Each row was made from one small tree. The marks that hang from a mark follow it in brackets, in alphabetical order. Every link used is in the known rows. Write each row's tree.
In the rows, 128 means zero.
Known rows
pura(sako(fimu(bodiram guketad kuras) rovu(sefu))): [133 112  59 127 144  79 158  57 105  90 113 136 121 166 130  80 162 192
  89 198  69 109 112]
kuras(fimu(bodiram(kiru) guketad pato(muno) sako)): [ 93 128  90  92 130 117 120  84 125 106  97  98 115 208 137 121 128 176
 119 185  98 133 117]
pura(sako(fimu(bodiram guketad) rovu(sefu vesem))): [121 133  86 151 138  91 134  96 100  93 133 139 108 148 137  83 151 191
  99 171  88  89 101]
fimu(bodiram(kiru) guketad kuras pato(muno) sako): [ 95 121  75  95 136 136 148  57 132 104 102 101 128 216 126 115 117 161
 107 187 101 128 125]
sako(rovu): [114 142 124 150 120 123 125 136 122 128 136 126 120 114 134 116 140 135
 121 130 125 115 126]
guketad(fimu(bodiram(kiru) pato(muno) sako(pura))): [ 92 168  78 103 159 152 118 103 122 120 108 106 118 182 108 131 114 169
 103 167 135 138 112]
guketad(fimu(sako)): [124 150 107 107 131 124 110  96 130 115 132 132 126 138 129 109 132 157
 123 160  94 143 126]
kuras(fimu(bodiram(kiru) guketad)): [113 112 110  88 147  85 112 100 126 114 119 109 119 203 119 133 130 153
 132 167 109 123 105]
pura(sako(fimu(bodiram guketad pato) rovu(vesem))): [100 138  72 147 135  90 124  99  96  82 131 109  90 162 158  85 135 174
 110 186  94 100 120]
guketad(fimu(bodiram sako)): [120 152 105  81 144 119 106  89 132 119 131 138 111 158 121 108 138 166
 111 169 107 131 136]
befe(fimu(guketad)): [123  97 107 111 134  80 120 103 114 108 121 128 127 172 133 115 121 146
 148 154  74 130 108]
sako(fimu(bodiram(kiru) guketad) pura rovu(vesem)): [ 95 146  77 152 171 105 116 128  95 108 145 117 101 188 107 118 115 154
 124 144 123  95  64]
sako(fimu(guketad pato) pura rovu): [ 98 129  64 146 128  90 145 113  88 101 113 113 105 145 145 102 122 157
 129 160  91 134  95]
sako(pura rovu(sefu)): [111 151 111 148 124 122 158 128 111 128 118 144 131 108 108  94 139 156
 108 118 129 118  99]
befe(fimu(pato)): [112 115 107 109 139  95 136 105 114 107 105 110 120 149 144 114 119 148
 135 143 108 139 125]
kiru(bodiram): [146 119 135 120 137 106 114 110 141 133 120 123 137 123 119 135 143 143
 133 126 123 110 140]
fimu(bodiram(kiru) kuras pato sako(rovu)): [ 84 156  79 111 146 123 153  59 139 106 117  94 124 185 124  87 128 163
  97 167 130 126 130]
befe(fimu(bodiram(kiru) guketad kuras pato sako)): [ 94 112  60  71 161  79 148  25 131  87 102  96 132 243 124  87 108 172
 124 193  80 141 111]
guketad(fimu(bodiram(kiru) kuras pato sako(pura))): [ 92 162  59  73 173 119 144  51 123 101 109 101 127 209  99  97 112 165
 102 184 122 147 108]
muno(pato): [119 126 134 145 117 127 149 118 141 122 116 111 118 131 141 127 137 131
  96 125 131 123 131]
kuras(fimu(bodiram(kiru) guketad pato sako(pura))): [ 84 147  70  80 146  89 135  70 122  98 102  99 123 222 116  88 108 170
 128 176 111 151  96]
fimu(guketad kuras sako): [122 119  84 104 120 110 145  60 129  99 125 130 140 183 126  83 123 145
 129 174  71 142 119]
bodiram(kiru): [119 131 126 141 144 135 129 124 141 131 130 107 143 147 119 146 115 126
 129 122 145 128 110]

Write each row's tree
[111 133  58 107 159 101 181  75  89 104  91 134 101 150 115  86 148 183
  85 158 112 119 103] => sako(fimu(bodiram kuras pato) pura rovu(sefu))
[122 105  51 123 145 121 153  99  76  97  94 118 110 175 130 126 120 149
 122 175  78 138  95] => sako(fimu(guketad kuras pato(muno)) pura)
[125 115  59 135 142  89 170  82  86 100 109 144 125 153 113  88 142 172
 110 162  68 122  74] => sako(fimu(guketad kuras) pura rovu(sefu))
[ 93 124  76 111  95  98 184  37 121  92 100 125 135 154 144  52 139 184
 102 180  62 132 122] => fimu(guketad kuras pato sako(rovu(sefu)))
[129  88  66 120 132 119 147  89  88  98  97 115 108 167 151 136 131 154
 120 181  66 132 116] => sako(fimu(guketad kuras pato(muno)))
[113  88  78  73 145  94 139  76  97  98  94 119 102 206 132 119 131 162
 119 192  73 117 129] => befe(fimu(bodiram guketad kuras pato(muno)))
[117 109  89  95 151  92 151  76 106  96  99 108 122 171 134 104 123 145
 127 159  91 140 123] => befe(fimu(kuras pato))
[129 109  72 156 123 120 128 110 102  95 104 105 120 148 165 130 130 162
 120 186  81 136 125] => pura(sako(fimu(guketad pato(muno))))
[ 95 110 102  78 139  81 130  87 121 106 103  93 114 202 137 126 123 161
 129 176 109 131 116] => kuras(fimu(bodiram(kiru) guketad pato))
[107 135  92 107 136 104 135  80 125  99 106 112 129 159 145  87 117 162
 132 149  96 153 126] => befe(fimu(pato sako))
[102 150  95  71 135 115 123  74 130 108 115 120 105 158 140 101 131 174
 107 178 107 140 148] => guketad(fimu(bodiram pato sako))
[100 120  44 105 153  80 156  78  83  94 104 120  92 186 128  89 132 164
 111 185  88 123 103] => sako(fimu(bodiram guketad kuras pato) pura rovu)
[100 118  74  68 124 100 159  38 128  94 107 119 116 202 136  73 124 161
 113 193  84 137 141] => fimu(bodiram guketad kuras pato sako)
[129  97  74 104 142  82 161  67 100 105 110 148 108 161 126  96 161 184
  96 177  69 104 106] => sako(fimu(bodiram guketad kuras) rovu(sefu))
[101 134  60 111 120 137 157  78 104  96 100 120 128 187 123  86 112 150
 120 178  83 147 110] => fimu(guketad kuras pato(muno) sako(pura))
[121 127  97 100 115  90 116  86 122  99 120 128 126 176 137  89 133 160
 143 170  69 147 111] => kuras(fimu(guketad sako))
[102 148  78  90 155  93 116  84 126 107 118 117 129 223  98  96 116 163
 132 168 111 143  85] => kuras(fimu(bodiram(kiru) guketad sako(pura)))
[123 132  87 178 124  97 139 103  99  88 134 133 123 129 145  84 144 182
 110 163  74 101  90] => pura(sako(fimu(guketad) rovu(sefu vesem)))
[ 83 155  76 149 100 134 138 114 106 107 112 117 118 151 138  87 121 160
 121 164  93 133 110] => fimu(guketad pato(muno) sako(pura rovu))
[126  88  65  93 145 114 144  83  90 102  96 121  93 185 143 134 139 163
 108 190  80 119 126] => sako(fimu(bodiram guketad kuras pato(muno)))
[102 144  77  83 158 148 129  66 125 107 106 102 117 195 119 130 130 172
  95 190 108 131 131] => guketad(fimu(bodiram(kiru) kuras pato(muno) sako))
[136 145  86 183 143 111 117 125 112 105 134 116 122 118 144 110 146 155
 113 155 110 124 118] => pura(sako(fimu rovu))
[ 80 147  62 126 124  77 139  82 105  91 111 114 123 178 137  58 113 170
 137 168  74 147  98] => befe(fimu(guketad pato sako(pura rovu)))
[ 76 143  85 104 130  80 122  77 107  84 127 119  94 192 145  59 124 179
 126 174  77 107 116] => befe(fimu(bodiram guketad pato sako(rovu(vesem))))
[106 100  90  69 127  93 159  62 117 102 106 117 110 190 134 100 126 148
 115 186  94 124 141] => fimu(bodiram guketad kuras pato)
[100 165  80  89 143 146 119 107 107 116 107 128 101 162 117 112 127 170
 103 173 118 137 128] => guketad(fimu(bodiram pato(muno) sako(pura)))
[108 120  75 133 170  99 126  91  99  96 142 112 102 202 117 118 131 156
 115 167  97  88  84] => sako(fimu(bodiram(kiru) guketad kuras) rovu(vesem))
[106 146  85  96 133 110 131  90 128 115 125 142 124 189 108  82 115 151
 125 159 111 135 110] => fimu(bodiram guketad sako(pura))
